Every row comes from one small tree of marks. The marks that hang from a mark follow it in brackets, in alphabetical order. Every link used is in the known rows. Which tree was each row made from?
Known rows
K(A(P(V(B(H)) Y))): [ 0.105 -1.517  1.949  1.123 -0.695  0.413  0.435 -2.111  0.122  0.054
 -0.443  1.168  0.105 -1.067  2.244 -0.200  0.300 -0.440 -0.566 -1.548
 -0.953  0.663 -2.868 -0.452  0.719]
L(P(A(K) V(B))): [-0.060  1.253 -1.553 -0.704 -0.334 -0.029  0.270  0.532  3.416  1.429
  4.779 -1.228  0.935 -0.333 -0.289  0.159  2.269 -2.589 -1.483  0.060
  0.862  0.364  2.315 -0.092 -1.705]
E(A L(K)): [-0.058  0.887 -2.709 -1.568  0.178 -2.494 -1.920  1.436 -0.851 -0.783
 -0.616  1.007  1.844  1.730 -3.645 -1.328 -0.123  1.807 -1.008  2.000
 -0.535  0.117 -1.794 -0.014 -0.138]
B(H): [-1.252 -1.081 -0.033 -0.269  2.779  0.190 -0.878 -1.306 -1.057  2.138
 -1.105  0.356  0.962  0.761 -0.187  0.266  1.188  1.232 -0.846  2.205
 -2.227  0.936  2.084 -1.507 -0.373]
Q(K(A(P(V(B))))): [-4.888  1.009  2.752  0.448 -0.804  0.947 -0.486  0.127  3.843  0.693
  0.896 -0.800  0.495 -0.967  2.227 -1.260 -1.781  1.645  0.714 -1.182
 -0.789  0.461  0.941 -1.301  0.873]
K(A): [-2.148  1.537 -1.363 -1.430  1.977  1.880 -1.431 -1.330  1.116  0.304
 -1.879 -1.473  1.524 -0.390  0.255 -2.149 -0.670  0.574 -1.134  0.720
 -1.354  0.034  1.252 -1.026  1.536]
V(B): [-0.354 -0.737 -0.500 -1.109  0.973  1.183 -0.727  2.401  2.703  0.054
 -0.582 -0.194  2.781  1.015 -2.229 -1.387  1.349  1.007 -0.782  0.870
 -0.748 -0.096 -1.899 -2.111  0.760]
L(K(A(P))): [-3.325  0.010  2.957 -0.844  0.016 -2.171 -0.424  0.181 -1.397  0.433
 -0.938 -1.332  0.236 -0.231  0.401 -1.300 -2.719  2.843  1.737 -0.737
 -0.833 -0.896  1.976  0.504  3.994]
A(K P(V(B) Y)): [ 2.802 -2.207  2.176  1.517 -1.470  0.651  1.254  1.131  1.220 -0.420
 -1.064  2.306 -0.799 -1.311 -0.892  1.043 -0.560  2.054  0.796 -0.942
  0.718 -0.184 -2.784  0.171 -1.169]
E(A(K P(V))): [ 0.680 -1.498  1.571  1.157 -0.166  1.346 -0.910 -1.180  0.566  0.814
  0.364  1.522 -0.444 -0.598  0.636  0.498 -2.190  3.330  0.051  0.170
  1.063 -0.380  1.672  0.028  0.350]
K(A(P(V Y))): [ 1.181 -1.116  1.283  0.916 -0.198  2.385  0.314 -1.367 -1.227 -1.530
 -1.579  0.091 -1.167 -0.599  2.376 -0.202 -1.407  0.196  0.956 -1.574
  0.297 -0.937 -0.265  0.145  2.134]
A(K P(V Y)): [ 3.202 -2.079  2.165  1.678 -0.168  1.214  0.878 -0.112 -1.333 -0.104
 -2.046  1.798 -2.393 -1.401  0.427  1.811 -1.405  2.497  1.360 -0.226
  0.687 -0.149  0.522  0.703 -1.046]
K(A(P(V(B) Y))): [ 0.940 -1.251  1.379  0.532 -1.231  1.761  0.543 -0.172  1.246 -1.861
 -0.616  0.592  0.408 -0.792  1.320 -1.005 -0.532 -0.280  0.250 -2.110
  0.410 -0.665 -3.642 -0.533  1.963]
Q(K(A(P(V Y)))): [-3.066  0.652  1.701  1.539 -0.525  1.403  0.252 -1.446 -0.326 -0.562
 -2.026 -0.445 -1.969 -0.481  2.991  0.064 -1.989  0.911  1.821 -0.896
 -0.084  0.777  0.392 -0.200  0.144]
Q(K(A(P(V(B) Y)))): [-3.234  0.583  1.591  1.218 -1.693  0.763  0.447 -0.183  2.317 -0.717
 -1.073  0.039 -0.259 -0.686  1.775 -0.739 -1.367  0.537  1.233 -1.572
 -0.082  0.821 -2.862 -0.872  0.056]
A(P(V)): [ 1.830 -2.982  3.507  0.718  1.036  2.339  0.087  1.165 -0.705 -0.270
  0.248  0.500 -0.860  0.494  1.450  0.807 -0.915  2.201  1.174 -0.281
  0.208 -1.413  3.260 -0.901  2.054]
L(K(A) P(V Y)): [ 0.110 -0.481 -2.532  0.811  0.689 -2.627  0.130 -1.307 -1.067 -1.340
  0.939  0.321 -1.424  1.086  1.193  0.122 -1.553 -3.694 -0.095 -3.240
 -0.733 -0.119 -0.074  1.506  1.074]
Q(K): [-4.516  1.097 -0.177 -0.051  2.007  0.533 -0.775  0.686  0.975  1.379
 -1.909 -0.999  0.586  1.012 -0.600 -0.333 -0.393  2.270  0.755  2.182
 -1.566  1.366  1.980 -1.792 -1.056]
K(A(P)): [-2.432  0.686  2.602 -0.994  0.431  1.987 -0.981 -0.490 -0.272  0.451
 -1.721 -1.099  1.056 -0.761  1.575 -1.362 -2.086  2.061  0.247  0.308
 -0.357 -1.284  1.261 -0.642  3.384]
L(K P(V)): [ 0.748 -2.349 -0.513  0.829  1.731 -2.665 -0.323  1.155 -0.584 -0.109
  2.956  0.563 -1.138  2.242  0.517  1.011 -0.994 -1.663  0.395 -1.881
 -0.688 -0.527  3.455  0.516  1.012]
L(K P(A V(B) Y)): [ 0.310 -0.957 -2.153  0.259 -1.283 -3.551  1.568  1.780  0.127 -1.783
  4.183 -1.639  0.212  2.508 -1.367  0.668  3.234 -4.361  0.973 -1.798
  0.865  0.442 -1.556  0.421  0.456]

Write each row's tree
[ 1.182  0.919 -4.063 -0.981 -0.858 -4.118 -1.296  1.410 -2.479 -1.722
 -0.738  2.169  1.232  2.908 -2.760 -0.060 -0.428 -2.429 -1.378  0.295
  0.719 -0.458 -5.900  1.198 -0.612] -> E(A L(K P(Y)))
[ 0.092 -0.415 -1.152 -0.792  0.163  1.913  0.594  1.225  2.744 -0.498
  3.670 -2.600  1.763  0.881 -1.095 -0.925  4.373 -1.001 -0.119  0.745
  0.251  0.319  1.540 -1.689  0.271] -> P(A V(B))
[ 0.520 -0.086 -1.746  0.733 -0.400 -0.707  1.511 -2.311  1.058  1.674
  1.610 -0.397 -0.051 -1.425 -1.257  0.821  4.543 -0.983 -0.717  1.496
 -0.482  2.953 -0.398  0.003 -4.067] -> P(A(K) V(B(H)) Y)
[ 1.855  0.499 -2.187  0.551  0.175  1.457  1.330 -1.587 -0.460  0.024
  0.235 -1.589 -1.343 -0.935 -1.006  0.916  2.910 -0.300  0.586  1.436
  0.651  1.230  2.118  0.294 -2.675] -> P(A(K) V Y)
[ 0.915 -0.937  2.279  0.470 -0.271  0.379  0.865  0.342 -1.834  0.449
 -4.125  1.198 -0.939 -1.223 -1.174  1.124 -1.527  3.197  1.447  1.136
  0.619 -0.314 -1.569  0.451 -0.437] -> A(K P(Y))
[-0.132 -0.522 -2.740  0.473 -0.460 -3.264  0.168 -0.069  1.566 -1.739
  1.769  0.602  0.028  1.005  0.075 -0.815 -0.621 -4.084 -0.677 -3.928
 -0.606  0.153 -3.404  0.989  0.999] -> L(K(A) P(V(B) Y))
[-1.061  0.126  1.379 -0.408 -0.426  1.525 -0.134 -0.892 -1.859 -0.934
 -3.779 -0.586  0.391 -0.549  0.981 -0.883 -1.623  0.990  0.785 -0.200
  0.235 -0.693 -2.333 -0.116  2.593] -> K(A(P(Y)))
[-1.040  2.083  2.445 -1.881 -0.622 -1.957 -1.142  1.396 -1.502  0.103
 -1.074 -0.026  0.432 -1.031 -0.512 -1.511 -2.365  2.642  0.050  0.599
 -0.969 -0.984  0.736  1.171  1.738] -> E(L(K(A(P))))
[ 1.345  0.172 -2.235  0.188 -1.028  0.806  1.531 -0.036  2.085 -0.335
  1.101 -1.227  0.127 -1.032 -2.347  0.104  3.985 -0.779 -0.075  0.741
  0.790  1.348 -1.045 -0.268 -2.872] -> P(A(K) V(B) Y)
[-4.374  1.111  2.676  0.802  0.387  1.530 -0.717 -1.202  1.204  0.844
  0.020 -1.146 -1.150 -0.975  3.592 -0.500 -2.751  2.118  1.195 -0.518
 -0.964  0.421  4.236 -0.684  0.860] -> Q(K(A(P(V))))
[-1.969  0.803 -2.571 -0.351  0.439 -3.708 -0.267 -0.851 -1.591 -0.631
 -1.231 -0.357  0.027  1.156 -0.026 -0.770 -1.846 -2.887  0.068 -1.865
 -0.524 -0.111 -2.087  1.314  1.595] -> L(K(A) P(Y))
[ 3.015 -3.400  2.279  1.132 -1.042  1.576  1.219  2.203  0.329 -1.769
 -0.576  1.468 -0.153  0.531 -0.257  0.542  0.662  0.773  1.160 -1.313
  0.884 -0.813 -3.673 -0.923  1.109] -> A(P(V(B) Y))
[ 0.274  4.714 -2.165 -2.765 -0.111 -0.525 -0.776  0.748  0.395  2.321
  1.601 -1.075  1.179 -0.672 -1.524  0.025  1.579 -1.678 -2.612  3.271
  0.652 -0.272  2.289  0.895 -3.241] -> E(L(P(A(K))))
[ 1.802 -2.609  2.490  1.931 -0.710 -0.697  1.146 -0.990  0.100  1.510
 -0.658  3.106 -1.170 -1.859  0.077  1.684  0.257  1.708  0.050 -0.352
 -0.527  1.112 -2.115  0.208 -2.439] -> A(K P(V(B(H)) Y))
[ 1.751 -1.768  3.578  1.038  0.763  1.415  0.045  0.114  0.187  1.361
 -0.171  1.204 -1.697 -1.647  0.922  1.275 -1.993  3.706  0.695  0.201
  0.106 -0.562  4.172  0.197 -0.332] -> A(K P(V))
[-0.230 -0.701  2.731  0.004  0.786  2.903 -0.606 -1.063  0.259 -0.054
  0.240 -0.713 -0.542 -0.884  3.113 -0.679 -1.861  1.220  0.213 -1.119
 -0.275 -1.133  3.406 -0.308  2.908] -> K(A(P(V)))
[ 2.263 -2.810 -1.709  1.495  0.856 -3.096  0.629  0.948 -2.035 -1.548
  0.932  1.243 -1.690  2.520 -0.126  1.604 -0.376 -2.650  0.681 -2.323
 -0.227 -0.388 -0.236  0.960  0.282] -> L(K P(V Y))
[-0.616  2.106 -2.720 -0.704 -0.346 -0.952  0.686 -0.750 -1.030  1.087
 -0.109 -1.591  0.225  0.139 -1.189  0.975  1.648 -2.542 -0.255  1.477
  1.216  0.582 -0.208  0.873 -1.826] -> L(P(A(K) Y))
[ 1.751  0.725 -2.517  0.452  0.173  0.059  1.106 -1.280 -0.467  0.241
  1.946 -0.986 -1.281 -0.160  0.288  1.615  1.947 -3.357 -0.437  0.060
  1.403  0.543  1.881  1.042 -2.449] -> L(P(A(K) V Y))
[-0.484  1.045 -2.411 -0.932  0.117  0.128  0.625  0.328 -1.835 -0.570
  0.427 -2.355  1.038  2.057 -0.555  0.517  2.805 -3.909 -0.040  1.075
  1.540 -0.234 -1.166 -0.257  0.519] -> L(P(A Y))
[ 2.088  0.351 -0.192 -0.927 -1.761  1.037 -1.099  1.353 -2.520 -1.814
 -3.491  1.984  1.514  1.143 -1.550 -0.198 -0.416  1.378 -0.524  1.828
  1.577 -1.090 -6.143 -0.140  0.362] -> E(A(P(Y)) L)
[-1.459 -1.077  2.770  0.290  0.209  0.883 -0.576 -1.705  1.720  1.527
  1.511  0.532  0.718 -1.299  2.760 -0.865 -0.248  0.629 -1.258 -1.020
 -1.504  0.307  0.965 -0.870  1.606] -> K(A(P(V(B(H)))))
[ 0.783  2.792 -3.229 -1.633  0.271  0.513 -2.447 -0.335  1.169  1.039
 -1.992  1.899  1.933 -0.615 -2.931 -1.074 -0.634  2.421 -2.800  3.315
 -0.078  0.420 -1.570 -0.025 -3.071] -> E(A(K) L)
[ 0.919  1.124 -1.095 -1.656  0.669 -3.405 -1.269  2.890 -1.246  0.351
  0.668  1.269  0.664  1.766 -2.032  0.085 -0.844 -0.956 -1.333  0.617
 -0.729 -0.927  0.174  0.708 -0.661] -> E(L(K P))
[ 2.252  3.367 -2.172 -1.539  0.115  0.305 -0.575  0.265  0.872  1.497
  3.610 -0.335 -0.421 -0.692  0.047  0.730  1.695 -2.398 -2.720  1.972
  0.606 -0.271  4.239  1.046 -3.942] -> E(L(P(A(K) V)))
[-1.944  2.508 -1.512 -1.561  0.680 -0.420 -0.187 -0.519  0.624  2.509
  1.892 -2.414  0.943 -0.132 -0.389  0.281  1.188 -1.410 -0.955  1.956
  0.798  0.087  3.478  0.348 -1.065] -> L(P(A(K)))
[ 2.452  0.263  1.051  0.052 -1.312 -1.299  0.079  0.613 -2.416 -1.942
 -0.986  1.346 -1.890 -0.735  0.213 -0.088 -1.697  0.862  0.879 -1.304
 -0.351 -0.906 -1.107  1.743  0.437] -> E(L(K(A(P(V Y)))))
[ 2.002 -0.769 -2.063  0.444  0.565  2.426  1.226 -0.484 -1.506 -1.712
  0.785 -2.345 -0.628  1.181 -0.419  0.533  3.986 -1.690  1.064  1.020
  0.720  0.475  1.214 -0.866 -0.337] -> P(A V Y)
